Each row was made from one small tree. The marks that hang from a mark follow it in brackets, in alphabetical order. Every link used is in the known rows. Write each row's tree.
Known rows
zadi(taru zarof(gazaz lusuf vutas)): [-2.62 -4.89  1.97  3.25 -4.08  0.31 -1.49  1.25 -5.79  0.85 -0.32 -1.24
  1.10  2.05  0.55 -0.78  3.23 -0.81  2.39  0.04 -1.29  0.76  3.20]
vutas(zarof(gazaz zezu)): [ 0.35 -2.06  0.09  1.19 -1.11  2.25 -2.45  0.18 -1.20  0.68  2.08 -1.77
  1.92 -0.33 -0.40 -0.02  0.73  0.34  0.59  1.02 -1.17 -0.10  2.29]
zadi(zarof(gazaz lusuf(rifope) zezu)): [-3.05 -2.93  1.39  2.21 -2.86 -0.15 -3.10  0.79 -3.30 -0.39 -0.29 -1.03
  1.22 -0.03 -0.31  0.26  2.17 -1.14  0.13 -0.56 -0.57  0.83  3.38]
zarof(gazaz lusuf(rifope) zadi zezu): [-1.24 -3.71  1.59  3.37 -2.26 -1.83 -1.63  1.05 -2.47 -0.36  0.09 -2.30
  1.86 -0.30 -2.27 -1.20  0.45 -0.35 -2.32 -0.17  0.17  1.24  2.78]
gazaz(zarof(lusuf vutas zadi(taru))): [-0.33 -2.22  1.76  4.15 -4.69 -0.67 -0.62  0.28 -4.38  2.78 -1.99 -2.56
  1.64  1.64 -1.02 -1.57  1.23 -0.64  1.26  1.27 -0.76  1.36  4.19]
vizub(lusuf): [-0.53  1.14  0.02 -1.10 -1.77 -1.41  0.50  0.24 -0.35  0.25  1.37 -0.35
 -1.91  0.06 -1.24 -0.08 -0.87  0.10 -0.27 -0.45  1.17 -0.24 -0.84]
taru(zadi(zarof(gazaz lusuf vutas zezu))): [-2.23 -4.46  1.10  2.89 -2.44  0.85 -1.18  0.81 -4.19  1.63  1.93 -2.21
  2.50  1.01  0.22  1.89  3.92 -1.13  2.22  0.21  1.47  2.65  2.98]
zezu(zarof(gazaz lusuf vutas)): [-1.47 -3.99  1.91  3.49 -3.13  0.94  0.80  2.05 -3.66  1.35  1.68 -0.78
  0.44 -0.98  0.04 -1.40  2.50 -0.62  0.22 -1.41 -1.37  0.49  1.96]
zadi(zarof): [-0.27 -0.20  0.39  0.02 -0.33  0.78 -1.51  0.04 -1.51  0.64 -1.39  0.34
 -0.41  1.20  0.37  0.88  1.38 -0.81  0.76  0.67  0.07 -0.34  0.67]
rifope(lusuf(zarof(vutas))): [-1.97  0.28  0.79  2.93 -2.46  0.61 -0.69  1.39 -1.37  0.03  1.84  0.02
 -1.32  0.08  1.12  2.40  0.21 -2.02  0.56 -1.47  0.03  0.73  1.48]
zadi(taru zarof): [ 0.07 -1.13  0.09  0.59 -1.69  1.00 -1.84 -0.64 -3.05  0.64 -1.91  0.28
  0.37  1.88  1.08  0.25  1.31  0.21  2.42  1.52 -0.55 -0.76  1.78]
rifope(lusuf): [-1.11 -0.10  1.02  0.70 -1.92 -1.47  0.11  0.86  0.32  0.20  1.04  0.84
  0.05 -0.23 -0.07  0.86 -1.34 -0.03  0.30  0.53  1.38  0.54 -0.45]
zadi(taru zarof(lusuf(rifope) zezu)): [-1.42 -1.22 -0.10  2.31 -3.89  0.39 -3.39  0.03 -4.18  0.23 -1.01 -1.04
  1.50  0.15  0.35  0.06  1.18 -0.28  1.98  0.25 -0.65  0.39  4.54]
vizub(lusuf(zarof(gazaz vutas)) zezu): [-2.35 -0.81  0.60  1.43 -2.42  0.97  0.08  2.15 -2.57 -1.15  2.19 -1.53
 -1.96  0.04  0.16  2.32  1.85 -0.55  2.15 -1.66  0.08 -0.84  2.29]
vutas(zarof(zezu)): [ 1.31  0.51 -1.00  0.71 -0.85  2.40 -2.34 -0.14 -0.80  1.36  1.82 -1.33
  1.17 -0.54 -0.44  0.42 -0.05  0.21  0.90  0.89 -0.76 -0.06  2.37]
rifope(lusuf(zarof(gazaz zadi(taru) zezu))): [ 0.95 -3.89  1.34  4.06 -3.08 -0.14 -2.68  0.44 -3.20 -0.39  1.60 -0.97
  1.89  1.26  0.15  0.87 -0.72  0.43  0.37  1.61  0.34  0.35  3.33]
lusuf(rifope zarof(zadi(taru))): [-0.25 -0.87  0.34  3.07 -1.46  0.58 -2.61 -0.89 -2.67 -0.96 -2.87 -1.03
 -0.40  2.23  0.05  0.04  0.50 -0.53 -1.39 -0.01 -1.25 -1.69  2.71]
zadi(taru zarof(gazaz lusuf(rifope) vutas zezu)): [-3.33 -3.94  1.06  4.29 -5.07  0.72 -2.96  1.00 -6.00 -0.20 -0.54 -2.14
  2.35  0.24  0.52  0.29  2.20 -0.71  2.47 -0.55 -1.41  0.90  5.56]
lusuf(rifope zarof(gazaz vutas)): [-3.95 -1.62  1.22  3.37 -1.68  1.95 -1.58  0.61 -2.33 -1.92 -0.61 -1.25
 -0.51  0.54  1.17  1.27  2.19 -2.04 -1.10 -2.73 -2.08 -0.60  2.50]
vutas(zarof(gazaz lusuf(rifope) zadi(taru) zezu)): [-0.90 -4.34  1.18  4.31 -4.45 -0.04 -3.60  0.23 -4.34  0.96 -0.26 -3.01
  2.75  1.14 -2.04 -2.07  1.09  0.52 -0.94  1.31 -1.43 -0.13  4.81]
vutas(zarof(lusuf zadi(taru) zezu)): [ 2.25 -2.23 -0.05  3.02 -3.32  0.43 -2.76 -0.01 -3.66  2.98  1.29 -2.74
  2.12  0.92 -1.85 -1.87  0.42  0.73  0.73  1.95 -0.76  0.64  4.27]
lotet(gazaz(zarof(lusuf)) taru(zadi)): [-2.24 -3.55  1.74  0.63 -4.71 -0.85 -1.31 -1.28 -1.50  4.00 -0.78 -1.42
  3.09  1.11  0.38 -1.32  1.69  0.51 -0.51  3.76  1.16 -0.25  2.30]
zezu(zarof(gazaz vutas zadi(taru))): [ 1.02 -5.10  1.50  4.75 -2.89  1.49  0.32  0.98 -4.92  1.33 -0.75 -1.17
  2.17  0.73 -0.20 -1.50  0.69  0.89  0.49  1.38 -1.25 -0.95  2.75]
gazaz(zarof(lusuf(rifope) zadi(taru))): [-1.40 -1.37  1.95  3.19 -4.84 -1.56 -1.77 -0.69 -3.25  1.20 -4.15 -1.99
  1.46  1.75 -1.29 -1.95  0.67 -0.42 -0.46  1.42 -0.85  0.01  3.66]
taru(zadi(zarof(gazaz))): [-2.25 -3.74  1.26  0.39 -0.39  0.70 -0.81 -0.71 -1.76  0.74 -1.08 -0.18
  1.55  2.94  0.57  1.43  3.27 -0.29  0.71  1.59  1.51  0.40 -0.32]
vizub(lusuf(rifope zarof(gazaz vutas zadi)) zezu): [-3.10 -1.59  1.16  3.10 -2.88 -0.19 -0.89  2.32 -3.25 -1.42 -0.17 -2.31
 -1.86  0.69 -1.37  2.01  1.44 -0.98 -0.55 -1.46  0.42 -1.31  2.96]
lotet(gazaz(zarof(lusuf vutas zadi zezu))): [-0.24 -3.15  1.37  4.34 -3.91  0.15 -1.40  1.04 -3.78  2.97 -0.75 -3.63
  2.77 -0.16 -1.13 -1.07  0.34 -1.36  0.38  2.03  0.79  0.91  4.93]

Which tree is each row?
[-1.61 -4.79  1.26  5.43 -4.39 -0.90 -1.49  1.22 -5.14  0.07 -0.04 -3.25
  3.12 -0.21 -1.26 -1.23  0.63  0.21  0.13 -0.18 -0.68  1.20  5.01]
zarof(gazaz lusuf(rifope) vutas zadi(taru) zezu)
[-0.24  0.58 -0.24  3.26 -2.36  1.38 -1.39  1.33 -1.68  0.08  3.25 -0.74
  0.10 -1.26  1.29  3.19 -0.48 -1.50  1.57 -1.26  0.32  1.40  3.09]
rifope(lusuf(zarof(vutas zezu)))
[-3.67 -1.65  0.81  3.38 -4.70  0.15 -2.00  0.79 -5.19  0.65 -2.30 -1.05
  0.30  1.24  0.40  0.02  2.50 -1.33  2.11 -0.99 -1.24  0.24  3.77]
zadi(taru zarof(lusuf(rifope) vutas))
[-0.38 -2.65  0.30  2.59 -1.21  1.27 -0.33  1.09 -2.06 -0.25  2.21 -1.86
  2.46 -1.39  0.33  0.96  0.34 -0.09  1.10 -0.67 -0.50  1.17  2.54]
zarof(gazaz vutas zezu)
[ 2.16 -2.90  0.85  1.90 -3.34  0.13 -2.80 -0.78 -1.88  3.58 -1.26 -1.98
  3.85 -0.58 -0.40 -1.00 -1.70  1.15 -1.17  4.61  0.17 -1.17  4.33]
lotet(gazaz(zarof(zadi zezu)) taru)
[-0.54 -0.43  1.08  3.04 -3.35 -1.07 -2.15 -0.05 -1.91  1.11 -1.88 -2.71
  1.86 -0.29 -1.95 -0.68  0.12 -1.04 -1.29  0.79 -0.19  1.32  4.21]
gazaz(zarof(lusuf(rifope) zadi zezu))
[ 1.14 -1.89  0.30  3.68 -1.76 -0.92 -0.33  1.58 -3.02  1.75  1.97 -2.53
  1.37 -0.90 -1.85 -0.34  0.20 -0.80 -0.20 -0.61  0.64  2.65  3.23]
zarof(lusuf vutas zadi zezu)
[-0.28 -3.25  1.56  5.06 -2.38  0.35 -1.57  1.87 -2.93  0.04  2.76 -1.61
  1.04  0.10 -0.13  2.18 -0.11 -1.34 -0.44 -0.19  0.42  1.50  3.08]
rifope(lusuf(zarof(gazaz vutas zadi zezu)))
[ 0.71 -4.23  1.60  2.70 -1.42 -1.72 -1.06  1.07 -2.32  0.80  1.76 -1.97
  1.94 -0.13 -2.07 -1.48  0.42  0.01 -1.42  0.53  0.35  1.73  2.33]
zarof(gazaz lusuf zadi zezu)
[-0.66 -3.45  0.39  5.53 -2.72  1.91 -2.74  0.17 -4.77 -1.19 -0.34 -2.76
  1.97  0.64  0.39  0.88  0.80 -0.58  0.02 -0.64 -1.50 -0.35  5.37]
lusuf(rifope zarof(gazaz vutas zadi(taru) zezu))
[ 0.13 -3.46 -0.21  0.39 -2.06  1.38 -2.97 -1.28 -2.26  3.15  0.20 -0.73
  3.56  0.34  1.34  1.43  0.90  1.14  0.66  4.14  2.12 -0.86  2.55]
lotet(gazaz taru(zadi(zarof(zezu))))
[-0.85 -1.62  0.85  5.09 -5.58 -0.11 -2.08  0.09 -4.75  1.68 -2.05 -3.57
  2.90 -0.08 -1.08 -0.75  0.17 -0.63  1.06  0.66 -1.01  1.46  6.36]
gazaz(zarof(lusuf(rifope) vutas zadi(taru) zezu))
[-1.39 -3.82  0.31  2.35 -0.95  2.10 -1.14  0.28 -3.12  0.99  1.03 -1.75
  2.90  1.03  0.80  3.01  3.00 -0.67  2.45  0.85  1.55  1.80  2.27]
taru(zadi(zarof(gazaz vutas zezu)))
[-1.48 -2.05  1.12  3.74 -2.77  1.23 -1.54  1.69 -2.32 -0.54  3.63 -1.14
  0.78 -0.84  1.37  2.72  0.21 -1.42  1.09 -1.14 -0.07  1.41  2.90]
rifope(lusuf(zarof(gazaz vutas zezu)))
[ 0.94 -0.34  0.11  2.12 -2.58  0.27  1.60  2.49 -3.10  1.83  0.56 -1.24
 -0.97 -1.09 -2.15  0.74 -0.26  0.62  1.34  0.41  1.45 -1.17  1.90]
vizub(lusuf zezu(zarof(vutas zadi)))
[ 2.43 -3.82  0.31  3.39 -1.10  1.51 -2.70 -0.49 -3.34 -0.43  0.84 -1.81
  1.86  1.23  0.39  0.07  0.54  0.55  0.22  1.25 -0.98 -0.33  3.87]
lusuf(zarof(gazaz zadi(taru) zezu))
[ 0.09  0.45  0.16  1.31 -2.78 -0.54  0.53  1.73 -2.08  0.33 -1.65 -0.51
 -1.23 -0.87 -2.33  0.40 -0.78  0.84 -0.33  0.60  1.50 -2.28  1.65]
vizub(lusuf(rifope) zezu(zarof(zadi)))
[-3.08 -4.52  2.06  1.06 -1.62 -0.55 -1.06  0.02 -2.66  1.23  0.17 -0.57
  1.00  2.83 -0.09  0.34  4.36 -0.91  0.37  1.06  1.53  1.45  0.34]
taru(zadi(zarof(gazaz lusuf)))
[-0.48 -3.92  0.27  3.10 -2.86  2.23 -2.09  0.38 -5.13  0.46  0.13 -1.50
  2.74  0.42  1.30  1.31  1.32  0.32  3.60  0.88 -1.06  0.52  4.40]
zadi(taru zarof(gazaz vutas zezu))
[-1.69 -0.56  0.85  2.03 -2.69  0.30 -0.21  0.74 -1.85  0.44 -0.66  0.10
 -0.38 -1.13 -0.41 -1.37  1.13 -0.61 -1.10 -1.22 -1.04 -0.59  1.81]
zezu(zarof(lusuf(rifope)))
[ 0.80 -1.37 -0.98  2.54 -2.54  2.41 -2.07  0.15 -4.58  0.93  0.12 -1.18
  2.07  0.07  1.31  1.48  0.65 -0.05  4.22  0.73 -0.69  0.76  4.32]
zadi(taru zarof(vutas zezu))
[ 2.24 -4.42  0.48  2.76 -1.36 -0.17 -1.30 -0.08 -3.02  0.15  0.37 -1.86
  3.45  0.51 -0.78 -0.89 -0.69  1.58  0.63  2.26 -0.15  0.25  2.77]
zarof(gazaz zadi(taru) zezu)
[ 1.24 -1.64  0.11  5.05 -3.37  0.63 -2.03  0.91 -3.94  0.79  1.94 -1.49
  1.31  0.33  0.31  2.20 -1.07 -0.45  1.68  0.65  0.53  1.03  4.30]
rifope(lusuf(zarof(vutas zadi(taru) zezu)))
[-5.33 -4.69  2.31  2.75 -4.76 -0.76 -1.81  0.26 -4.08  1.99 -0.47 -1.25
  2.04  1.61  0.27  0.75  4.05 -0.67 -0.94  0.04 -0.25  0.87  2.57]
lotet(taru(zadi(zarof(gazaz lusuf(rifope) vutas))))
[-4.33 -3.86  1.19  3.53 -3.21  0.68 -1.85  0.64 -4.26  0.61  0.23 -2.37
  2.46  0.72 -0.02  2.04  3.68 -1.49  0.98 -0.61  1.28  2.12  3.33]
taru(zadi(zarof(gazaz lusuf(rifope) vutas zezu)))
[-2.45 -1.01  0.78  0.78 -3.46  0.17  0.56  1.95 -1.95 -1.21 -0.33 -0.21
 -0.63 -1.55 -1.03  0.56  0.21  1.22  0.68 -0.09  0.48 -2.50  1.49]
vizub(lusuf(rifope) zezu(zarof(gazaz)))
[ 2.51 -1.46 -0.98  4.23 -1.48  2.20 -2.12  0.01 -4.18  0.79  1.04 -2.30
  1.16  0.62  0.45  1.09  0.26 -0.37  1.37  0.00 -0.80  0.24  4.88]
lusuf(zarof(vutas zadi(taru) zezu))
[-0.80 -4.03  2.54  2.52 -2.21 -0.78 -1.70  0.99 -2.45  2.01  0.55 -2.07
  0.75  2.17 -2.55 -2.42  2.26 -0.55 -2.05  1.06 -0.71  0.17  1.32]
vutas(zarof(gazaz lusuf zadi))
[-2.27 -1.30 -0.22  3.73 -4.75  0.80 -2.77  0.76 -5.42  0.56 -0.79 -1.84
  1.56 -0.13  0.53  0.81  1.57 -0.93  2.73 -0.71 -1.05  0.80  5.37]
zadi(taru zarof(lusuf(rifope) vutas zezu))
[-0.51 -1.71  1.40  3.37 -2.60 -0.69 -0.39  0.95 -2.52  1.11 -1.51 -0.47
 -0.25 -0.22 -1.81 -1.99  0.83 -0.77 -2.65 -0.33 -0.43 -0.54  1.86]
zezu(zarof(lusuf(rifope) zadi))
[-0.05  0.05 -0.40  4.31 -0.89  1.87 -2.23  0.48 -2.47 -0.47 -0.16 -2.33
  0.27 -0.31 -0.23  2.02  0.23 -1.83 -1.27 -1.56 -0.89  0.24  4.17]
lusuf(rifope zarof(vutas zadi zezu))
[ 3.01 -1.47 -0.91  2.40 -2.06  1.63 -2.76 -0.74 -2.81  1.98  0.37 -2.29
  2.41  0.84 -1.22 -0.79 -0.66  1.17  0.94  2.82 -0.69 -0.46  3.68]
vutas(zarof(zadi(taru) zezu))
[-0.68 -1.14  0.02  2.52 -2.51  0.87 -1.66  1.43 -3.89  1.75  1.66 -1.41
  0.59 -0.63 -0.10  1.05  1.98 -1.68  2.14 -0.72 -0.15  2.14  3.76]
zadi(zarof(lusuf vutas zezu))
